Each row comes from the steps of one walk. Every step used is in the known rows, and no mark comes twice. Write the walk behind each row, first mark first.
Known rows
funi > merik > vipot > dofosa > zuzar > kepakad: [ 4.05 -2.80 -1.13  0.44 -2.14 -3.28 -0.13  3.50  1.00 -0.04 -5.48  0.32
 -0.75 -1.12 -0.20  1.06  0.52 -1.34 -0.30 -1.21]
merik > vipot > dofosa > zuzar > kepakad: [ 3.22 -2.16 -1.53 -0.29 -2.81 -1.46 -1.04  3.43 -0.89 -0.65 -3.72  0.02
  0.06  0.16 -0.65  1.44  0.23 -2.12 -0.32 -0.61]
funi > merik: [ 1.50 -2.31  0.38  1.73 -1.47 -1.87  2.50  0.90  0.27 -0.71 -4.40 -0.39
  0.10 -1.55  1.44  0.15  0.98  0.91 -0.60 -0.22]
vipot > dofosa > zuzar: [ 3.26 -2.42 -0.46  1.39 -2.63 -1.09  0.22  1.98 -1.64  0.36 -3.71 -0.09
  0.88 -1.68  2.11  0.93  0.57  0.36 -0.26 -0.30]
kepakad > funi > merik: [ 0.97 -2.29  0.47  0.84 -0.88 -1.49  2.48  0.61 -0.34 -1.33 -5.48 -0.54
  0.37 -0.94  0.23 -0.51  1.24  1.80  0.03 -0.13]
kepakad > funi > merik > zuzar: [ 1.89 -1.95 -0.50  0.90 -1.33 -1.42  2.37  1.33 -0.54 -1.71 -6.98 -0.58
  0.30 -1.57  0.24  0.35  1.45  0.16  0.55 -0.34]
dofosa > zuzar > merik > funi: [ 2.98 -1.93 -0.06  2.63 -1.68 -2.03  2.85  0.03 -2.90 -0.09 -3.51 -0.56
  0.19  0.07  2.97  0.52  1.27  0.71 -0.34 -0.03]
vipot > dofosa: [ 2.37 -2.05  0.45  0.59 -2.41  0.47  0.82  1.39 -0.70 -0.93 -3.51 -0.64
  1.38 -1.39  0.82  0.30  0.18 -0.57  0.00 -0.59]
funi > merik > zuzar: [ 2.47 -1.90 -0.75  1.81 -1.93 -1.86  2.36  1.73  0.23 -1.12 -5.98 -0.43
  0.06 -2.17  1.53  1.15  1.14 -0.77 -0.04 -0.51]
funi > merik > vipot: [ 1.05 -1.95 -0.32  0.81 -1.91 -1.96  1.81  3.50  0.10 -1.46 -4.81 -0.15
 -0.09 -0.81 -0.16  0.40  0.94 -1.31 -0.61 -0.72]
kepakad > funi > merik > vipot > dofosa > zuzar: [ 2.80 -2.62 -0.72  0.22 -1.78 -2.53  0.54  3.95 -0.84 -0.66 -6.85  0.29
  0.20 -1.33 -0.32  0.07  1.14 -0.32  0.26 -1.11]
zuzar > merik: [ 1.22 -1.99  0.38  1.17 -1.62 -2.22  3.18  0.47 -1.36 -0.99 -2.42 -0.54
  0.91  0.19  1.08  0.02  0.18  0.06 -0.06 -0.07]
zuzar > merik > vipot: [ 0.95 -1.62 -0.35  0.25 -2.10 -2.24  2.37  2.88 -1.57 -1.89 -2.90 -0.19
  0.72  0.98 -0.55  0.28  0.11 -2.27 -0.10 -0.51]
kepakad > gelel: [ 1.36 -1.44 -0.30  1.45 -1.13  1.46  3.12  1.45 -0.91 -1.72 -1.87 -1.42
  1.34  0.37 -0.02  0.51 -0.22 -0.14 -0.03  0.86]
merik > zuzar > dofosa > vipot: [ 2.93 -2.00 -1.45  1.22 -2.99 -1.67  1.08  5.51 -3.00 -0.71 -5.26  0.57
  0.51 -0.55  0.02  1.27 -0.15 -2.29  0.36 -0.43]
merik > vipot > dofosa > zuzar > kepakad > funi: [ 2.99 -2.20 -1.43 -0.88 -2.40 -1.28 -1.06  3.29 -1.33 -1.06 -4.81 -0.11
  0.16  0.51 -1.49  0.90  0.44 -1.45  0.15 -0.55]
dofosa > vipot > kepakad > gelel: [ 1.97 -1.62 -1.24  1.14 -1.16 -0.13  3.18  3.30 -3.18 -1.04 -0.32  0.67
  0.34  1.19 -0.19  0.06 -2.02 -0.19 -0.68  1.09]
dofosa > vipot > kepakad > funi > merik > zuzar: [ 2.53 -2.00 -1.52  0.61 -1.40 -2.48  2.58  3.31 -2.90 -1.06 -4.58  1.31
 -0.46 -0.39  0.07  0.06 -0.60 -0.09 -0.18  0.11]
zuzar > dofosa: [ 1.85 -2.28  0.32  1.67 -2.11 -0.51  0.67  1.70 -1.43 -0.89 -3.81 -0.72
  1.48  0.03  0.21  0.46 -0.28 -0.27  0.16 -0.68]
merik > vipot: [ 0.12 -1.26 -0.73  0.10 -2.57 -0.02  0.99  3.25 -1.78 -2.36 -3.16 -0.49
  0.70  0.58 -0.76  0.74  0.63 -1.95 -0.65 -0.01]

Write each row's walk
[ 2.94 -2.52 -0.28 -1.18 -1.32 -1.68  0.26  1.72  1.25 -1.53 -5.67 -0.45
 -0.23  0.14 -2.41  0.05  0.31 -0.75  0.44 -0.99]	zuzar > kepakad > funi > merik > vipot > dofosa
[ 3.64 -2.65 -1.02  1.89 -2.31 -3.43  1.84  5.29 -1.00  0.00 -6.70  0.74
 -0.26 -1.81  0.51  0.91  0.19 -1.67  0.37 -1.12]	funi > merik > zuzar > dofosa > vipot
[ 0.98 -1.08 -1.13  0.39 -1.94  0.35  0.72  1.58 -2.11 -2.58 -1.81 -0.20
  0.85  1.31 -0.65  0.65 -1.00 -2.04 -0.83 -0.21]	merik > vipot > kepakad
[ 3.84 -2.00 -1.32  1.37 -0.95 -1.22  2.70  1.26  1.74 -1.15 -4.98 -1.04
 -0.36 -0.74 -0.25  1.48  0.16 -1.19  0.38 -0.07]	funi > merik > zuzar > kepakad > gelel
[ 3.66 -2.22 -0.74  1.63 -0.70 -1.38  1.18  0.34 -1.04 -1.60 -5.89 -0.20
  0.98 -0.35 -0.18  0.31 -1.15 -0.50  0.80 -1.32]	vipot > kepakad > funi > merik > zuzar > dofosa
[ 2.63 -2.42 -0.58  1.41 -1.94 -1.66  0.95  3.46 -3.29 -0.36 -2.36  1.01
  0.67  0.87 -0.17  0.11 -2.03 -0.50 -0.35 -0.36]	zuzar > dofosa > vipot > kepakad
[ 2.25 -2.45 -0.47  0.77 -1.53 -1.61  0.98  3.27 -3.76 -0.76 -3.31  0.98
  0.81  1.26 -0.98 -0.39 -1.81  0.16  0.12 -0.34]	zuzar > dofosa > vipot > kepakad > funi
[ 1.29 -1.80 -0.90  0.78 -1.88 -1.36  2.18  2.43 -3.63 -0.85 -0.98  1.13
  0.00  0.65  0.67  0.04 -1.26  0.42 -1.19  0.85]	dofosa > vipot > kepakad
[ 2.06 -2.29 -0.02 -0.48 -1.65 -1.32  1.07  3.54 -0.09 -1.79 -6.54 -0.15
  0.61 -1.04 -1.41 -0.41  0.82 -1.04  0.49 -1.32]	kepakad > funi > merik > vipot > dofosa
[ 2.94 -2.41 -0.38  1.24 -1.35 -1.77  1.57  2.22 -0.45 -1.29 -7.85 -0.56
  0.74 -1.30 -0.34  0.35  0.75 -0.45  1.11 -1.22]	kepakad > funi > merik > zuzar > dofosa
[ 4.42 -3.21 -0.52  0.51 -1.46 -2.92  0.14  0.94  0.35  0.51 -5.60 -0.03
 -0.24 -1.28  0.54  0.50  0.67  1.40  0.21 -0.65]	vipot > dofosa > zuzar > kepakad > funi > merik
[ 2.21 -2.37 -0.65  2.08 -1.86 -3.70  2.38  1.18 -2.45  0.46 -2.82  0.15
  0.35 -0.18  2.55  0.77  0.68  1.06 -0.39  0.29]	dofosa > zuzar > merik
[ 4.65 -2.55 -1.05  0.93 -1.67 -0.58  0.51  1.39 -0.15  0.20 -2.82 -0.73
  0.52 -0.26  0.39  1.27 -0.46 -0.01  0.20  0.11]	vipot > dofosa > zuzar > kepakad > gelel
[ 3.06 -2.17 -1.52  1.54 -1.23 -1.11  1.46  0.52 -0.86 -0.02 -1.88 -0.81
 -0.13  0.97  0.57  1.55  0.06  1.02 -0.46  1.28]	dofosa > zuzar > kepakad > gelel
[ 3.60 -2.43 -0.57  2.32 -1.97 -2.28  1.49  2.71  0.28 -0.62 -6.94 -0.42
  0.50 -1.99  0.77  1.17  0.42 -1.54  0.61 -1.44]	funi > merik > zuzar > dofosa
[ 2.14 -1.76 -0.60  0.52 -0.81  0.76  2.24 -0.12  0.38 -1.52 -1.47 -1.53
  0.42  1.47 -1.14  0.87 -0.57  0.14 -0.11  1.07]	zuzar > kepakad > gelel
[ 3.71 -2.71 -0.67  0.08 -1.87 -1.42 -0.43  0.53 -0.91  0.07 -4.32 -0.32
  0.38 -0.38  0.30  0.75  0.48  1.05  0.19 -0.10]	vipot > dofosa > zuzar > kepakad > funi
[ 3.96 -2.66 -0.77  0.68 -2.31 -1.60 -0.43  0.70 -0.52  0.49 -3.39 -0.23
  0.15 -0.72  1.16  1.25  0.23  0.47 -0.28 -0.12]	vipot > dofosa > zuzar > kepakad
[ 0.97 -1.85 -0.82  0.11 -1.39 -1.17  2.10  2.29 -4.07 -1.24 -2.08  1.05
  0.10  1.10 -0.31 -0.53 -0.99  0.96 -0.68  0.88]	dofosa > vipot > kepakad > funi
[ 2.92 -2.61 -0.83  0.82 -1.69 -3.08  1.94  4.83 -1.69 -0.67 -7.55  0.66
 -0.04 -1.05 -0.65  0.10  0.52 -0.59  0.85 -0.85]	kepakad > funi > merik > zuzar > dofosa > vipot
[ 2.52 -1.69 -1.05  1.35 -0.73 -0.55  2.51  2.59  0.07 -1.99 -3.06 -0.30
  0.38  0.37 -0.92  0.32 -1.24 -1.83 -0.35 -0.65]	funi > merik > vipot > kepakad > gelel
[ 1.66 -2.36 -0.59  0.57 -1.01 -2.55  2.66  2.63 -2.81 -0.79 -3.36  1.35
 -0.43  0.18  0.00 -0.73 -0.80  1.33 -0.61  0.34]	dofosa > vipot > kepakad > funi > merik
[ 2.13 -1.46 -1.34 -0.30 -1.69 -0.18  0.96 -0.15 -0.71 -2.22 -5.02 -1.17
  0.20  0.42 -0.94  1.36  0.85 -0.59  0.51  0.47]	merik > zuzar > kepakad > funi
